Each row comes from the steps of one path. Every step used is in the known rows, and no mark comes twice. Write the path behind each row, first mark first.
Known rows:
folob bolaz reru nutek: -.33	-.07	.17	.03	.15	.08	-.13	.11	-.03	.06	.03	.00	.14	-.07	.00	-.23	.18	-.05	.06	-.05	.04	-.26	-.12	.33	-.20
zavag folob bolaz: -.19	-.09	-.04	.03	.07	.02	-.05	.06	-.13	.09	-.16	.12	.08	.05	.03	-.28	.20	-.01	.09	-.05	.07	-.27	-.15	.18	-.14
reru nutek folob: -.18	-.07	.06	-.01	.10	.19	-.09	.12	-.05	.06	-.16	.07	.15	.01	.09	-.12	.20	.00	.06	.01	.05	-.24	-.10	.38	-.13
reru nutek: -.11	-.08	.07	.01	.11	.09	-.09	.12	-.04	.07	-.07	.01	.09	.02	.10	-.03	.18	-.06	.13	.07	.04	-.20	-.12	.33	-.06
reru nutek dimal: -.24	-.09	.17	.02	.14	.13	-.09	.21	.03	.10	-.09	.05	.11	.12	.18	-.13	.11	-.03	.08	.03	.01	-.20	-.09	.33	-.04
folob bolaz: -.20	-.02	.03	.00	.07	.03	-.07	.06	-.03	.05	-.05	.09	.07	-.03	.05	-.21	.15	-.03	.07	-.05	.07	-.22	-.14	.19	-.18
reru nutek morobi zavag folob bolaz: -.20	-.10	.03	-.03	.12	.15	-.12	.05	-.15	.13	-.07	.12	.16	.04	-.06	-.23	.26	-.05	.11	-.03	.10	-.27	-.10	.25	-.19
bolaz reru nutek morobi: -.19	-.12	.14	-.01	.16	.04	-.11	.12	-.02	.10	-.02	.10	.28	-.09	.15	-.09	.09	-.11	.03	-.02	-.02	-.19	-.11	.25	-.20
dimal nutek: .11	-.09	.10	.02	.09	.04	-.05	.06	.01	.05	-.13	.00	.10	.11	.10	-.08	.17	-.07	.09	.01	.02	-.20	-.12	.23	-.08
dimal nutek reru: -.04	-.13	.17	-.04	.10	.05	-.03	.03	.03	.04	-.15	.03	.18	.06	.15	-.23	.11	-.06	.07	-.07	.03	-.17	-.10	.21	-.10
zavag reru nutek morobi: -.16	-.03	.08	-.08	.15	.06	-.06	.16	-.11	.06	-.03	.11	.25	-.09	.15	-.05	.08	-.11	.01	.09	.07	-.20	-.11	.22	-.12
folob zavag reru nutek: -.31	.05	.06	.04	.09	.09	-.07	.19	-.09	.06	-.10	-.01	.15	-.07	.06	-.12	.20	-.10	.02	.18	.06	-.24	-.09	.23	-.07
bolaz reru nutek: -.24	-.12	.13	.08	.16	.06	-.13	.13	.01	.08	-.03	-.01	.15	-.07	.10	-.12	.14	-.09	.08	.01	.00	-.22	-.12	.32	-.12
dimal nutek morobi: .14	-.09	.10	-.07	.11	.02	-.02	.06	-.02	.07	-.13	.10	.23	.08	.16	-.07	.13	-.09	.04	-.04	.00	-.17	-.11	.15	-.16
zavag folob bolaz morobi nutek dimal: -.53	-.06	.10	.02	.10	.01	-.08	.24	.03	.16	-.11	.21	.18	.07	.13	-.41	.13	.07	.02	-.25	.07	-.29	-.12	.15	-.15
nutek folob: -.19	-.06	-.01	.02	.06	.10	-.07	.09	-.02	.07	-.21	.14	.15	-.05	.14	-.18	.14	-.01	.03	-.05	.05	-.23	-.12	.24	-.16
zavag reru nutek: -.22	-.04	.08	.01	.15	.07	-.09	.17	-.09	.05	-.04	.00	.11	-.07	.09	-.06	.13	-.09	.06	.14	.09	-.23	-.12	.29	-.05
bolaz reru: -.23	-.12	.07	.10	.11	-.02	-.11	.10	.04	.09	-.08	.05	.16	-.10	.14	-.17	.09	-.11	.05	-.03	.00	-.21	-.14	.17	-.16
zavag reru nutek folob bolaz morobi: -.51	.01	.12	-.04	.15	.13	-.10	.20	-.10	.06	-.11	.17	.21	-.22	.04	-.35	.12	.02	-.04	-.12	.15	-.28	-.10	.25	-.22
zavag folob: -.11	-.13	-.07	.07	.07	.01	-.06	.09	-.10	.11	-.22	.11	.09	.07	.13	-.17	.16	-.05	.10	.01	.04	-.23	-.14	.17	-.07
reru nutek folob zavag: -.28	.01	.03	.03	.05	.21	-.07	.14	-.06	.08	-.22	.05	.18	-.01	.06	-.20	.28	-.02	.03	.04	.02	-.25	-.07	.31	-.14
zavag reru: -.22	-.03	.01	.04	.11	-.01	-.06	.14	-.05	.06	-.09	.07	.12	-.11	.13	-.11	.07	-.10	.02	.09	.08	-.22	-.14	.15	-.09
bolaz folob zavag reru nutek dimal: -.51	.11	.24	.01	.17	.14	-.06	.27	-.09	.13	-.09	.07	.23	.03	.13	-.43	.20	-.08	-.05	.12	.04	-.23	-.06	.21	-.13
reru nutek folob bolaz: -.26	-.01	.07	-.04	.11	.20	-.09	.08	-.10	.04	-.09	.09	.13	-.03	-.01	-.24	.23	.04	.05	-.07	.10	-.27	-.11	.38	-.20
nutek folob bolaz reru: -.39	-.06	.08	.05	.11	.09	-.10	.08	-.01	.06	-.12	.14	.21	-.15	.03	-.39	.14	-.01	-.04	-.18	.05	-.30	-.13	.22	-.31
morobi zavag reru nutek folob: -.33	-.03	.07	.06	.15	.23	-.16	.11	-.06	.08	-.13	.03	.13	-.12	-.01	-.18	.19	-.05	.03	.09	.14	-.31	-.09	.32	-.13
vosom nutek: -.13	-.03	-.06	.10	.15	.10	-.08	.13	-.02	.02	-.08	.06	.02	.05	.16	-.06	.17	-.02	.07	.01	.03	-.22	-.13	.14	-.06
reru nutek morobi: -.08	-.09	.08	-.09	.12	.07	-.06	.12	-.05	.09	-.05	.11	.21	.01	.16	-.01	.13	-.08	.08	.03	.02	-.17	-.10	.26	-.13
reru nutek morobi zavag: -.13	-.09	.08	-.03	.12	.13	-.14	.07	-.01	.12	-.04	.07	.17	-.02	.06	-.04	.18	-.11	.12	.04	.05	-.19	-.09	.26	-.14

Write each row's path:
-.36	-.14	.02	.16	.12	.05	-.17	.03	-.04	.13	-.10	.06	.10	-.06	-.08	-.39	.22	-.07	.08	-.09	.07	-.32	-.13	.15	-.23 -> morobi zavag folob bolaz reru
-.44	.03	.16	.05	.12	.13	-.07	.28	-.02	.09	-.13	.03	.16	.02	.13	-.23	.13	-.07	-.02	.12	.03	-.25	-.07	.24	-.04 -> folob zavag reru nutek dimal
-.24	-.04	.02	.01	.12	.03	-.12	.09	-.03	.11	-.07	.14	.19	-.18	.09	-.13	.07	-.15	.02	.05	.10	-.22	-.11	.07	-.18 -> nutek morobi zavag reru
-.62	.11	.01	.03	.05	.05	-.08	.24	.04	.12	-.18	.16	.30	-.23	.13	-.32	.17	-.01	-.10	-.09	.08	-.30	-.09	.10	-.19 -> bolaz morobi nutek folob zavag reru
-.09	-.03	-.06	.02	.16	.09	-.05	.13	-.05	.04	-.08	.17	.15	.03	.22	-.05	.13	-.04	.02	-.04	.01	-.20	-.12	.06	-.14 -> vosom nutek morobi
-.41	-.15	.18	.08	.19	.10	-.11	.20	-.07	.12	-.09	.07	.16	.10	.05	-.41	.15	.01	.03	-.10	.02	-.30	-.11	.31	-.15 -> zavag folob bolaz reru nutek dimal
-.46	-.04	.11	.02	.12	.22	-.18	.11	.00	.12	-.11	.12	.13	-.15	-.06	-.35	.22	.02	.07	-.17	.13	-.28	-.09	.28	-.25 -> reru nutek folob bolaz morobi zavag
-.56	.00	.05	.04	.12	.12	-.15	.13	-.02	.11	-.14	.19	.17	-.28	-.02	-.44	.11	-.01	-.03	-.17	.17	-.30	-.11	.09	-.29 -> nutek folob bolaz morobi zavag reru
-.19	-.09	-.04	-.01	.09	.07	-.11	.02	-.11	.14	-.13	.19	.16	-.01	-.01	-.29	.20	-.06	.08	-.08	.09	-.26	-.12	.10	-.23 -> nutek morobi zavag folob bolaz
-.41	-.04	.11	-.04	.11	.16	-.10	.15	-.05	.08	-.13	.17	.18	-.12	.04	-.33	.17	.05	.03	-.18	.09	-.25	-.10	.28	-.24 -> reru nutek folob bolaz morobi
-.39	-.06	.18	.08	.18	.16	-.16	.21	.02	.11	-.05	.01	.08	-.01	.07	-.19	.11	-.07	.05	.11	.10	-.26	-.09	.28	-.05 -> morobi zavag reru nutek dimal
-.47	-.05	.14	.02	.09	.00	-.10	.27	.17	.16	-.08	.16	.18	.00	.25	-.22	.05	.01	.03	-.17	.02	-.22	-.11	.16	-.10 -> bolaz morobi nutek dimal
-.16	-.06	.16	.04	.14	.12	-.08	.04	-.01	.03	-.13	.05	.22	-.02	-.01	-.37	.20	-.01	-.04	-.18	.04	-.32	-.11	.26	-.29 -> dimal nutek folob bolaz reru
-.14	-.04	-.06	.08	.16	.15	-.13	.08	.00	.08	-.06	.13	.11	.00	.12	-.08	.18	-.07	.06	-.02	.05	-.22	-.10	.05	-.15 -> vosom nutek morobi zavag
.04	-.10	.04	-.02	.11	.10	-.08	-.01	-.10	.11	-.14	.11	.17	.12	-.06	-.28	.26	-.05	.08	-.10	.08	-.27	-.10	.14	-.22 -> dimal nutek morobi zavag folob bolaz
-.46	.00	-.03	.11	.16	.23	-.17	.12	.01	.07	-.13	.18	.07	-.12	.01	-.39	.22	.06	.02	-.24	.12	-.30	-.10	.08	-.26 -> vosom nutek folob bolaz morobi zavag
-.20	-.05	-.11	.06	.16	.16	-.11	.06	-.15	.08	-.10	.18	.10	.07	.01	-.26	.26	-.01	.05	-.11	.09	-.30	-.11	.05	-.20 -> vosom nutek morobi zavag folob bolaz
-.28	-.04	.01	.10	.11	.05	-.14	.10	-.01	.09	-.08	.03	.07	-.14	.04	-.15	.12	-.13	.06	.10	.12	-.25	-.13	.14	-.10 -> morobi zavag reru
-.47	.12	-.02	.04	.04	.09	-.06	.18	.00	.07	-.16	.09	.26	-.12	.07	-.22	.22	-.03	-.08	.03	.08	-.34	-.10	.20	-.15 -> morobi nutek folob zavag reru
-.21	-.19	.06	.07	.17	.10	-.17	.08	-.06	.17	-.11	.09	.24	-.03	.04	-.20	.19	-.12	.08	-.01	.02	-.26	-.09	.23	-.19 -> bolaz reru nutek morobi zavag folob
-.29	.07	.07	.03	.06	.05	-.05	.11	-.06	.13	-.14	.09	.20	-.02	.11	-.35	.27	-.11	.03	.05	.00	-.18	-.10	.11	-.20 -> bolaz folob zavag
-.27	-.13	.08	-.03	.16	.04	-.09	.11	-.15	.10	-.06	.14	.27	-.02	.03	-.29	.17	-.05	.02	-.10	.03	-.27	-.11	.24	-.25 -> zavag folob bolaz reru nutek morobi
-.41	-.02	.04	-.01	.08	.08	-.08	.13	-.01	.09	-.18	.24	.18	-.16	.09	-.38	.11	.04	.00	-.24	.09	-.24	-.12	.14	-.28 -> nutek folob bolaz morobi
-.35	.05	.01	-.03	.05	.11	-.08	.08	.00	.06	-.06	.12	.17	-.02	.01	-.25	.23	.06	.00	-.15	.11	-.33	-.13	.31	-.21 -> morobi nutek folob bolaz
-.35	-.14	.23	.08	.19	.09	-.13	.23	.07	.11	-.05	.03	.17	.03	.17	-.23	.07	-.06	.03	-.03	-.02	-.23	-.10	.32	-.11 -> bolaz reru nutek dimal
-.40	.06	-.03	.06	.05	.11	-.05	.16	-.07	.07	-.25	.12	.21	-.14	.10	-.27	.17	-.05	-.07	.05	.07	-.28	-.10	.14	-.17 -> nutek folob zavag reru
-.36	-.06	.09	-.04	.06	.02	-.06	.08	.08	.08	-.05	.08	.21	-.04	.16	-.18	.11	-.03	.07	-.08	.06	-.22	-.12	.24	-.09 -> morobi nutek reru
-.32	-.13	.01	.06	.13	.03	-.15	.02	-.07	.15	-.08	.16	.23	-.09	-.02	-.38	.16	-.09	.03	-.13	.06	-.28	-.12	.10	-.30 -> nutek morobi zavag folob bolaz reru
-.37	.11	.14	.00	.14	.11	-.06	.18	-.15	.10	-.06	.02	.23	-.06	.05	-.32	.28	-.12	.00	.17	.07	-.22	-.08	.21	-.15 -> bolaz folob zavag reru nutek
-.32	.05	-.01	.07	.05	.01	-.06	.17	-.05	.07	-.15	.06	.15	-.11	.11	-.18	.15	-.12	-.01	.12	.05	-.23	-.11	.09	-.10 -> folob zavag reru
-.58	-.03	.14	-.09	.07	-.01	-.08	.11	.09	.09	-.01	.17	.24	-.16	.11	-.39	.09	.03	.03	-.27	.10	-.23	-.12	.16	-.20 -> folob bolaz morobi nutek reru
-.30	-.14	.08	.07	.16	.07	-.11	.10	-.12	.09	-.07	.04	.14	.01	-.02	-.30	.22	-.03	.08	-.05	.05	-.30	-.13	.31	-.17 -> zavag folob bolaz reru nutek
-.39	.12	.08	.03	.10	.03	-.04	.15	-.12	.11	-.12	.10	.23	-.10	.10	-.37	.22	-.13	-.03	.10	.06	-.21	-.11	.07	-.19 -> bolaz folob zavag reru
-.12	-.10	-.13	.10	.16	.14	-.12	.08	-.10	.11	-.16	.15	.12	.08	.10	-.16	.22	-.05	.07	-.03	.05	-.26	-.11	.04	-.12 -> vosom nutek morobi zavag folob
-.30	.05	.06	-.04	.10	.07	-.05	.19	-.11	.07	-.10	.09	.27	-.10	.12	-.11	.15	-.12	-.02	.13	.04	-.21	-.08	.16	-.14 -> folob zavag reru nutek morobi
-.41	-.05	.00	.01	.07	-.03	-.08	.14	-.03	.14	-.09	.17	.17	-.03	.06	-.32	.20	.04	.07	-.21	.09	-.28	-.14	.16	-.16 -> zavag folob bolaz morobi nutek
-.30	-.11	.12	.06	.15	.15	-.12	.13	-.01	.07	-.13	.04	.22	-.09	.09	-.21	.16	-.04	.02	-.04	.02	-.28	-.10	.36	-.19 -> bolaz reru nutek folob
-.56	-.09	.06	-.05	.08	-.03	-.06	.11	-.01	.13	-.12	.20	.25	-.08	.09	-.46	.13	.05	.05	-.27	.10	-.26	-.12	.14	-.17 -> zavag folob bolaz morobi nutek reru
-.24	-.13	.14	.04	.16	.10	-.18	.08	.03	.13	.00	.05	.23	-.11	.05	-.12	.14	-.14	.07	-.01	.02	-.22	-.09	.24	-.21 -> bolaz reru nutek morobi zavag
-.28	-.06	.16	-.05	.16	.06	-.11	.10	-.05	.07	.05	.11	.27	-.10	.05	-.21	.12	-.07	.01	-.10	.03	-.23	-.11	.26	-.27 -> folob bolaz reru nutek morobi
